Known rows, with every step that occurs:
lasig -> nufu: [-1.36 -0.75  2.98 -1.66  2.72 -1.45 -0.17 -0.84  0.87 -0.24  2.36 -1.17
 -1.51 -1.27  0.65  3.72  4.14 -0.07 -0.28  0.85]
kifu -> nado -> mopov -> lasig -> nufu -> kegupu: [ 0.78 -3.24  3.51 -1.80  4.24 -1.07 -2.42 -1.88 -0.79  1.36  5.88 -2.83
 -0.54 -4.06  1.57  4.45  4.15 -0.23  1.22  0.51]
gaset -> kifu -> lasig: [ 1.38 -1.36  2.24 -0.57  1.01 -1.19  2.73 -1.11 -0.78  0.29  2.94 -0.02
  2.33  0.87  1.80  2.68  2.60 -2.56 -0.64  0.04]
gaset -> kifu -> nado -> mopov -> lasig -> nufu: [ 0.87 -3.00  3.58 -1.12  1.43 -1.48 -1.65 -2.33  0.07  1.03  4.70 -2.85
  0.79 -2.33  0.82  5.33  3.19 -1.77 -0.48  0.01]
kifu -> lasig -> nufu -> nado -> mopov -> feras: [ 0.40 -3.18  1.67 -1.81  3.44 -1.35  2.29 -0.74  0.84  1.07  3.02 -0.34
 -1.70 -3.22  3.02  5.09  3.05 -1.35  0.27 -1.06]
nado -> mopov -> lasig -> nufu: [ 0.68 -1.82  3.78 -0.64  3.42 -1.61 -0.34 -2.43 -0.01  1.00  4.10 -1.64
 -0.84 -2.00  0.29  4.67  3.36 -1.53 -0.68  0.00]
gaset -> kifu -> nado -> mopov: [ 1.65 -3.25  1.53 -0.94  2.60 -1.17 -0.88 -1.34 -0.58  0.80  3.56 -1.82
  1.14 -1.57  1.04  4.53  3.52 -0.35  0.14  0.13]
kifu -> lasig -> nufu: [-0.61 -0.73  3.07 -1.89  2.25 -1.23  2.51 -0.74  0.32 -0.24  3.46 -0.89
 -0.65 -0.61  2.19  2.90  2.90 -1.45  0.04 -0.30]
kegupu -> nufu: [ 1.36 -2.48  1.02 -1.80  4.67 -1.13 -0.15 -0.97 -1.21 -0.30  1.71 -0.62
 -1.10  1.11  2.34  4.65  3.96 -0.40 -1.91  1.23]
nufu -> kegupu -> kifu: [ 1.52 -2.08  0.52 -0.59  4.37 -1.51 -1.67 -1.74 -1.44  1.24  3.51 -0.15
  0.57 -2.45  1.37  1.78  3.77 -0.45  1.33  2.08]
nufu -> kegupu: [ 0.51 -1.67  2.15 -0.88  4.46 -1.00 -0.56 -0.71 -1.69  0.87  3.24  0.24
  0.54 -1.57  1.18  2.30  5.06  0.20  1.19  1.92]
mopov -> lasig -> nufu -> nado -> kifu: [-0.42 -1.73  3.92 -2.93  3.51 -1.84 -0.20 -0.59  1.14  0.60  4.45 -1.60
 -1.18 -3.09  2.09  5.07  2.72 -0.96 -0.92 -0.23]
mopov -> nado -> kifu -> lasig -> nufu: [-0.46 -0.97  3.65 -4.11  2.87 -1.54  1.28 -0.59 -0.21  0.61  5.02 -1.03
 -3.43 -3.30  2.82  4.84  1.06 -0.51 -0.02 -1.44]
kegupu -> kifu -> lasig -> nufu: [ 0.72 -1.24  1.10 -1.46  2.32 -1.70  1.20 -1.83  0.50  0.17  3.66 -1.28
 -0.50 -1.42  2.29  2.33  1.64 -2.08  0.25  0.04]
nado -> kifu -> lasig -> nufu: [-0.88 -0.38  4.05 -3.13  2.83 -1.07  1.69 -0.35 -0.30  0.08  5.35 -0.28
 -1.33 -1.76  2.74  4.06  1.76 -1.14  0.05 -1.73]
lasig -> nufu -> nado -> mopov -> feras: [-0.40 -3.47  1.52 -1.62  4.04 -1.64 -0.22 -0.87  1.38  1.25  1.98 -0.62
 -2.56 -4.04  1.60  6.14  4.28  0.10  0.07 -0.01]
kegupu -> kifu -> lasig: [ 2.69 -1.42 -0.66 -0.95  3.08 -1.49  1.76 -1.57 -0.30  0.32  3.37 -0.69
  0.71 -0.55  2.58  1.34  1.29 -1.82  0.16  0.27]
nufu -> kegupu -> kifu -> nado -> mopov: [ 2.20 -3.79  0.03 -1.12  5.31 -1.26 -2.69 -1.92 -1.66  1.63  4.90 -1.53
  0.08 -4.11  1.90  2.82  3.66  0.49  2.28  1.31]
kifu -> lasig -> nufu -> kegupu: [-1.10 -1.30  4.15 -1.69  2.90 -1.13  1.58 -0.86 -0.96  0.47  4.30 -0.29
 -0.21 -1.70  2.33  2.66  4.02 -1.41  1.39  0.28]
nufu -> nado: [ 0.58 -2.88  0.28 -1.99  4.94 -1.56  1.39  0.65  0.93  0.12  1.33 -0.61
 -0.42 -1.53  2.01  3.40  4.18  0.98 -0.05  1.08]
lasig -> nufu -> nado -> kifu: [-2.12 -2.08  3.39 -3.50  4.21 -1.77  0.25  0.53  1.31  0.24  3.39 -0.85
 -2.50 -3.57  2.13  5.50  3.59  0.90  0.16 -0.40]
nado -> kifu -> lasig: [ 1.13 -0.51  2.34 -2.63  3.62 -0.78  2.24 -0.06 -1.12  0.22  5.15  0.30
 -0.14 -0.99  3.10  3.04  1.38 -0.89 -0.09 -1.55]
kegupu -> kifu -> gaset: [ 3.52 -0.16 -0.34 -0.73  3.39 -0.88  1.39 -1.66  0.08  2.03  2.81 -0.05
  0.24 -1.49  0.85  1.13  2.12 -0.66  0.03  0.91]
gaset -> kifu: [ 0.97 -1.41  1.94 -0.38  1.52 -1.36  0.37 -1.21 -0.36  0.37  1.97 -0.20
  1.75  0.40  0.46  3.37  3.64 -1.42 -0.88  1.12]

Rows:
[-0.97 -1.67  4.90 -0.84  0.86 -1.43  1.42 -1.50 -1.09  0.85  3.92 -0.10
  1.52 -1.01  1.63  3.50  3.99 -2.79  0.74  0.34]
gaset -> kifu -> lasig -> nufu -> kegupu
[ 2.05 -3.66  1.29 -1.18  5.42 -1.77  1.14 -0.80  0.33  1.16  2.92 -1.12
 -0.13 -2.40  1.63  4.47  3.52 -0.24 -0.36  0.29]
nufu -> nado -> mopov -> lasig
[-0.75 -3.03  2.95 -2.15  4.15 -1.65  3.33 -0.23  0.67  0.35  3.26 -0.87
 -1.42 -2.51  2.64  4.52  3.35 -0.62  0.71 -1.05]
kifu -> lasig -> nufu -> nado -> mopov
[ 2.17 -3.99 -0.75 -1.01  5.17 -1.35  0.42 -0.61  0.43  1.58  1.67  0.12
 -1.25 -3.27  2.04  5.14  3.81  0.34 -0.04  0.15]
nufu -> nado -> mopov -> feras
[ 0.46 -3.45  2.56 -0.87  1.33 -1.60  1.96 -1.53  0.44  1.44  2.85 -0.09
  0.12 -2.48  2.31  5.83  3.04 -2.75 -0.27 -0.96]
gaset -> kifu -> lasig -> nufu -> nado -> mopov -> feras
[-1.33 -0.91  5.01 -2.91  3.40 -0.97  0.79 -0.51 -1.41  0.74  6.14  0.23
 -0.89 -2.85  2.92  3.83  2.76 -1.09  1.20 -1.15]
nado -> kifu -> lasig -> nufu -> kegupu
[ 1.99 -3.03 -0.30 -1.57  4.53 -1.13 -2.81 -1.39 -1.16  1.16  4.42 -1.62
  0.44 -3.35  2.24  1.90  3.68  0.41  1.95  1.91]
nufu -> kegupu -> kifu -> nado
[ 1.90 -2.09  0.71 -0.75  3.90 -1.29  0.48 -1.68 -1.86  1.18  4.34  0.03
  1.10 -1.96  2.57  1.12  2.86 -1.55  1.65  1.08]
nufu -> kegupu -> kifu -> lasig
[ 1.46 -2.37  1.09 -1.45  1.73 -0.99 -0.92 -0.83 -0.01  0.24  3.03 -1.83
  1.57 -0.69  1.44  3.50  3.48 -0.41 -0.31  0.90]
gaset -> kifu -> nado
[-1.70 -2.46  2.44 -2.47  3.84 -1.88  0.68  0.22  1.82 -0.05  1.64 -1.27
 -1.83 -2.57  1.48  4.59  4.56  0.67  0.16  0.87]
lasig -> nufu -> nado
[ 4.00 -3.21 -0.93 -1.12  4.16 -1.50 -2.21 -2.58 -0.18  1.21  4.92 -3.05
  0.24 -2.95  1.87  3.00  1.48 -0.83  0.09  0.47]
kegupu -> kifu -> nado -> mopov -> lasig
[ 0.36 -2.61  0.60 -2.15  3.23 -2.04  1.86 -0.89  1.18  0.26  3.04 -1.37
 -0.78 -2.50  2.98  2.98  2.00 -1.37  0.46  0.02]
kegupu -> kifu -> lasig -> nufu -> nado
[ 2.73 -2.53 -1.83 -1.85  3.73 -1.31 -1.94 -1.29  0.41  0.25  3.48 -2.52
 -0.01 -2.10  2.20  2.10  2.12  0.35  0.42  1.15]
kegupu -> kifu -> nado
[ 1.00 -3.77  1.64 -3.86  5.79 -1.22  2.10  0.56 -1.13  0.07  3.44 -0.18
 -1.50 -0.87  4.88  5.86  2.57 -0.43 -1.33 -0.93]
kegupu -> nufu -> nado -> kifu -> lasig
[ 1.80 -3.58 -0.36 -1.24  3.37 -1.84  1.06 -2.02  0.90  1.50  3.34 -0.73
 -1.44 -3.98  3.14  4.45  1.72 -1.97  0.45 -0.71]
kegupu -> kifu -> lasig -> nufu -> nado -> mopov -> feras
[-0.40 -3.38  2.34 -1.65  4.27 -1.64 -3.04 -2.11 -0.62  1.32  5.02 -2.12
 -1.48 -4.92  1.44  4.12  4.14  0.25  2.30  0.98]
lasig -> nufu -> kegupu -> kifu -> nado -> mopov
[ 0.26 -0.65  3.54 -1.29  2.10 -1.49 -0.50 -1.90  0.72  0.32  3.60 -1.85
 -0.28 -0.98  0.72  3.50  3.22 -1.80 -1.27  0.90]
mopov -> lasig -> nufu
[ 0.46 -3.45  4.55 -1.01  2.05 -1.43 -2.45 -2.50 -1.08  1.74  5.42 -2.38
  1.22 -3.32  0.93  5.06  4.18 -1.71  0.73  0.61]
gaset -> kifu -> nado -> mopov -> lasig -> nufu -> kegupu
[ 2.63 -3.14  2.03 -0.66  2.16 -1.22 -1.20 -2.10 -0.61  1.12  4.48 -2.37
  1.97 -1.48  1.10  4.40  2.88 -1.60 -0.50  0.24]
gaset -> kifu -> nado -> mopov -> lasig
[ 0.59 -3.40  0.95 -1.62  4.08 -2.20  2.00 -1.43  0.76  0.82  3.55 -1.33
 -1.22 -3.22  2.64  3.86  2.01 -1.31  0.92 -0.63]
kegupu -> kifu -> lasig -> nufu -> nado -> mopov
[ 0.98 -1.16  1.90 -3.48  4.02 -1.44 -0.42 -0.43 -0.55  0.87  3.98 -0.69
 -2.95 -2.98  1.85  4.51  1.67  0.85 -0.46 -0.31]
mopov -> nado -> kifu
[ 2.98 -2.90  0.99 -1.53  4.37 -0.89 -1.30 -1.55 -0.38  0.85  4.87 -2.82
  0.15 -2.22  1.67  3.70  2.79 -0.14 -0.02  0.12]
kifu -> nado -> mopov -> lasig
